Known rows, with every step that occurs:
mezeg/gezifu/tibi/tude/movi/lesug: [-22.7  12.0 -65.7 -17.5 -38.0   6.0  39.7  26.7  16.2  10.9  13.4 -15.3
   2.4  -2.8 -14.6   1.6 -16.7  -2.3 -59.8 -29.8  23.5  26.1 -22.5  22.0]
mezeg/gezifu: [-40.7 -11.3 -23.2  23.7 -25.7  -8.8  24.5  23.8  18.1  60.9 -17.7 -17.7
  -0.6  -3.8 -44.0  -2.0  18.5  -7.2 -36.6  -2.4  19.4  -9.8 -11.7   9.5]
lesug/tude: [-12.6   1.5  43.8  -5.3  27.7 -11.0  25.6  -0.2 -24.4  25.7 -51.4   1.7
  -1.9  -1.3 -40.1   4.0  51.2 -12.6  11.9 -27.9 -21.7 -12.8  15.1 -12.2]
mezeg/gezifu/tibi/movi/pabori/tude: [-29.9  -6.2 -70.9  21.0 -20.9  32.9  28.4  20.0  15.6  17.7  -1.0 -15.3
 -16.4   8.0  -0.1  12.8   5.2  -4.9 -24.6 -21.0  27.6  -1.9 -40.6  25.3]
gezifu/tibi: [-26.0  -5.3 -18.8 -13.1  27.3  -8.7  34.3  13.5  -7.1   3.7 -40.8 -10.2
 -14.1  10.6  -2.4  -6.7  13.8 -12.2 -18.8 -41.8 -12.3  -9.4  11.1   8.7]
tibi/tude/movi/lesug: [ -4.4  21.3   5.6 -56.5 -39.7  -6.7  26.0   8.8  -7.6   2.5  -0.9  -1.7
  31.7 -27.1 -13.0 -24.7  -6.6  -4.1 -62.6 -27.6  29.4  15.5 -10.0  -2.6]
gezifu/tibi/tude/movi: [-19.6  14.2 -35.7 -41.4  -9.4  -8.7  28.5  17.2 -11.4 -12.3 -12.9  -0.2
  13.2 -17.9   9.5  -7.7  -6.9 -15.1 -34.4 -64.4  -0.7  27.3   6.3   8.1]
movi/tibi/tude: [ -8.1  19.0  -6.4 -47.0 -27.4  -6.9  62.9  15.2 -15.3  10.4 -20.3  -1.4
  -8.3   0.5 -25.3 -16.2  12.0   2.2 -33.0 -10.8 -27.9  -1.9  -1.1 -21.6]
pabori/lesug/tude/tibi/movi: [  2.2   2.8   5.5   2.6 -24.0   2.0   6.4   8.7 -28.2  14.3 -29.1  37.6
  25.7  12.9  10.8 -33.3  50.6 -31.9   1.9  13.5  24.5 -43.0  14.1  -2.2]
lesug/tude/tibi: [-28.3   2.9  35.2   3.3  34.1  -8.4  26.0   1.6 -17.1   8.9 -42.6  29.6
  15.8 -30.1 -36.2  -4.2  34.7 -15.0  31.1 -12.1 -15.1 -41.9  24.5 -12.8]
movi/pabori/tibi/tude: [  1.9  24.2 -19.4  -7.9 -12.9  13.2  58.2  -3.5  -2.2 -22.0 -27.5  20.3
 -31.2 -19.1  28.1  -9.9  11.1  11.4 -15.6 -12.0   2.9 -10.5 -27.8 -27.3]
lesug/movi: [ -4.2  -9.7  25.6 -29.0  16.5 -19.7  25.2  16.2  12.2  49.7 -41.1 -16.3
   1.9   7.6 -35.5 -17.1  32.7  -3.6  23.2 -18.5  -6.8 -14.6  20.5  19.7]
mezeg/gezifu/tibi/movi: [-34.5  -5.4 -64.6  21.7 -15.7   2.4  16.6  28.9  13.6  40.7   7.4 -19.1
  -3.9  11.5 -10.6  -8.0  -5.7 -15.8 -35.5 -32.8  24.5   8.8 -24.3  34.6]
mezeg/gezifu/tibi/movi/pabori: [-29.9  -1.4 -57.6  25.7 -16.3  19.1  27.0  16.8  13.7  26.5  10.9 -13.9
 -21.5  13.8   3.9  -1.5  -5.1 -17.4 -39.2 -26.3  27.6   5.2 -30.9  32.8]
tude/movi/lesug: [  2.0  -1.5  35.7 -19.3 -18.4 -14.6  -1.7  11.4   0.4  10.0  -2.4   0.1
  22.8 -10.4 -21.0 -21.4  -4.6 -16.6 -55.5  -9.4  24.8 -22.8  -0.8  16.3]
lesug/tibi/tude/movi: [  2.1  25.7 -24.1 -15.8  -8.3 -56.4  10.9  10.3 -17.8  15.9   4.5  -0.1
  22.0 -37.6   1.7 -28.8   4.1  11.9  -4.9 -45.3  -8.8   1.1 -12.1  -6.1]
tude/tibi/movi/lesug/pabori: [ -8.7   6.3  -3.5   0.7  22.5   2.2   2.5   2.9  -5.2   8.5   2.6  23.2
  29.1 -11.8  -9.3 -54.8 -22.2 -10.4 -20.1  -0.5  47.6 -63.4  -8.2  15.9]
gezifu/tibi/movi/lesug: [ -2.1   5.4 -25.5 -24.2  20.8   4.5  23.9   9.1  -8.7  -3.0  -5.9 -17.3
  -9.0  27.7  13.8 -31.4  -9.1  -9.9 -37.4 -34.1  22.2  -7.3 -21.3  27.2]
tude/movi/tibi: [ -2.7  -4.1  23.2  -7.1 -30.5 -20.9   2.3  23.5  -5.8  17.6   1.1  10.8
  13.6 -10.5 -24.5  -9.3   0.5 -30.5 -34.3 -15.0 -19.6 -20.4  13.0   7.6]
pabori/movi/tibi/tude: [ -5.5  -1.7 -19.0 -61.8 -62.8   5.6  44.6  31.8  13.7  25.0  -4.4   3.0
   7.2  10.4 -30.1 -10.6  -2.5  -6.1 -31.1  -7.7  -2.6  -7.8   0.5  -9.0]
mezeg/gezifu/tibi/tude/movi: [-35.0   6.7 -70.4  -3.2 -37.0  -1.5  31.5  30.6  14.1  21.6   8.0 -11.7
   8.3 -12.6 -14.0   5.7  -9.6 -12.4 -45.5 -42.2  14.8  31.0 -11.8  20.5]
movi/tude: [-32.8   0.3  18.9  -6.8  -8.9 -10.0  55.7  -4.7 -25.4  21.4 -31.0   5.0
 -10.4 -34.1 -31.6 -27.5  11.8   4.5   7.3   0.4 -32.9 -23.8  33.2 -16.6]
pabori/tibi: [ -3.0   6.0 -27.5  13.6   8.4 -26.0  24.2  22.9   3.4   9.3 -42.8  16.3
  -5.6  -9.9   0.2 -19.3  14.6  11.0   9.9 -10.1  -8.8 -28.6 -10.4 -20.3]

Rows:
[ 15.6  19.0 -40.1 -20.0 -41.0 -36.4  25.9  11.6 -25.9  20.1 -27.2   5.7
   7.2  17.7  26.4 -43.5  48.6   8.5 -19.4   0.2   7.8 -21.3  -5.1 -15.2]
pabori/lesug/tibi/tude
[  1.2  -3.6  19.9   1.5 -36.4  24.4  35.2  -8.8 -13.0   2.2 -40.9  13.9
 -29.2  23.1  27.3 -18.9  48.8 -21.8 -47.3  19.4  21.4 -41.2  -0.9  -3.7]
movi/pabori/lesug
[-20.1   1.9  -2.3  15.7 -20.7  18.5   9.3   2.7  -5.6   1.3  -1.0  42.5
  18.2 -18.3  26.2 -47.4   4.7 -29.2 -20.3  19.2  47.7 -59.1  -7.5   8.7]
tude/tibi/movi/pabori/lesug
[ 13.2  -0.4  23.6  -3.7 -42.2  -9.2  -4.9  11.1 -28.8  18.7 -34.3  23.6
  19.4  17.8   1.9 -11.8  60.2 -37.7 -16.9  -3.4   7.9 -20.6  24.6   1.2]
pabori/lesug/tude/movi
[ 15.7   2.8  11.1  14.4 -40.9 -13.2  -7.5   2.1 -12.2   1.8   0.3  20.9
   1.5  -6.3  31.4 -19.8  22.1 -27.3 -32.7  -6.3  13.6 -32.5  -0.2  13.4]
tude/movi/pabori/lesug/tibi
[-11.4  -5.1   1.7   1.1 -12.6  34.1  11.1  -3.0  -8.1  10.4 -17.6   1.2
  -0.2  -4.2   9.0 -14.1  19.8  -8.9 -17.8 -11.5  35.4 -27.4 -37.6   7.4]
tibi/movi/pabori/tude
[-19.3  14.2  -0.1 -39.5 -41.0 -14.5  14.6  14.0 -10.7  16.4  -7.8   4.1
  38.2 -39.8 -12.5 -18.5   0.8 -15.7 -45.4 -42.3  18.4  23.0   4.0  -5.1]
tibi/tude/movi
[  9.5  -0.3  -5.4 -22.3  30.0  16.3  28.9  -0.9  -5.4  -8.0 -43.8   5.7
   3.8   7.1 -31.8 -21.1  11.2  26.5 -19.7   4.5  24.9 -73.7  -9.9  -3.2]
movi/lesug/pabori/tude/tibi
[ 25.4  11.8 -43.3  25.8  31.4 -17.8  -9.3  11.5 -15.2  18.8 -21.4  16.3
  -0.9  14.1   7.4 -39.9  -4.6   0.8  -0.6 -45.0  15.2 -33.4 -10.1   6.6]
lesug/pabori/tibi/movi
[-41.3   7.2 -72.7  -7.7 -24.3   2.7  49.0  26.0  11.8  26.2  -8.8 -18.5
  -6.3  -2.9 -17.8   4.7   1.0  -0.1 -41.3 -34.9  11.5  26.0 -16.6  11.2]
mezeg/gezifu/tibi/tude
[-20.8  -2.0  18.2 -20.8  11.4 -11.3  54.0   7.2   1.4  27.7 -22.9  15.8
   5.2 -37.9 -36.1 -32.3   6.3   4.8  63.4   6.8 -29.8 -36.3  46.2   8.9]
lesug/movi/tude/tibi
[-32.5  -0.1   9.9  16.2   2.6  14.1  11.8  -1.6  -1.2   4.0   1.1  32.9
  16.8 -35.6   9.0 -39.8  -8.7 -24.9  -9.2   4.7  37.5 -53.1 -10.6   8.1]
tude/tibi/movi/pabori
[ 15.9  30.4 -39.7 -26.7 -25.4 -18.6  29.1  23.2   1.9 -17.0  -5.7  21.0
  16.6 -25.9  11.4 -24.7 -11.4  16.6 -21.6 -18.4  12.3   2.7 -25.3 -20.5]
pabori/tibi/tude/movi/lesug
[  2.4  15.3 -41.1  18.4  -6.2 -16.4  25.7  15.4 -15.0   8.0  -3.9  23.2
  -0.6 -22.4  14.3 -43.2 -10.4  11.4  26.7  -6.4  -8.1 -19.0 -13.8 -12.6]
pabori/tibi/movi/tude
[-21.6   6.0 -31.4  -8.7  11.5   2.4  34.4   5.2 -24.3   2.3  -4.4  -3.0
 -10.5  -2.9  11.8 -31.6 -11.5 -12.7  -0.2 -40.4 -11.8   0.2   7.6  16.7]
gezifu/tibi/movi/tude
[  6.6   8.8 -19.6  -1.4   4.4  24.0  23.3  -3.0 -25.0 -15.4 -14.7   8.2
 -24.6  35.4  42.7 -15.0  24.7 -31.2 -18.5 -34.2  11.0  -5.9  -9.7  21.4]
gezifu/tibi/movi/pabori/lesug/tude
[ -0.2  15.9 -21.0  15.9  11.7 -46.5  16.7  -0.8 -30.6  30.4  11.2  -0.5
  -0.9 -22.8   2.9 -52.8  -0.8  15.8  29.2 -20.0 -22.1 -27.0 -10.7   1.6]
lesug/tibi/movi/tude
[ 24.8  23.2 -47.3  -0.8   8.8 -21.6   4.3  15.4 -14.9   1.0 -22.5  23.7
  11.4 -12.3   3.9 -25.1  -8.8   5.7 -13.0 -54.1   5.1 -12.0   0.6  -7.5]
lesug/pabori/tibi/tude/movi
[ 22.6   2.8  19.5  -9.2 -47.9  -6.6   7.1  16.0 -30.3  11.4 -25.9  26.7
   7.9  29.2  -0.8  -9.4  56.1 -37.6 -17.7   5.9 -10.9 -25.3  24.8  -2.3]
pabori/lesug/tude/movi/tibi
[ 17.8   3.9   6.8  -9.7  15.2  -0.9  43.9   6.5  19.4  10.9 -32.9   8.6
 -30.7   4.9   3.5  -9.8  22.9   5.4  37.1  -7.3 -10.5 -23.6  -2.8  11.8]
lesug/movi/pabori/tibi
[ 14.6  18.4 -12.1  -7.7 -34.1   0.2  43.6 -10.8 -21.1  -5.1 -23.7  13.6
 -27.8  14.1  42.0 -27.9  41.9   0.4 -30.3   5.8   9.8 -30.0 -16.5 -11.8]
movi/pabori/lesug/tibi/tude
[ 36.5  27.1 -28.3 -30.0  21.5  -6.0  40.3   1.3  -8.9 -10.0 -28.0   2.8
 -13.0  19.7  -7.9 -34.8  -5.0  29.0 -37.3 -17.1  17.5 -29.9 -20.5 -11.1]
movi/lesug/pabori/tibi/tude
[-14.4  -1.1 -35.5  -7.8  14.1  30.7  25.0   3.0  -9.7 -16.1 -18.8  -3.4
 -18.3  10.6  28.1  -4.5   8.8 -10.5 -12.5 -39.2  13.2 -12.0 -26.3  16.5]
gezifu/tibi/movi/pabori/tude
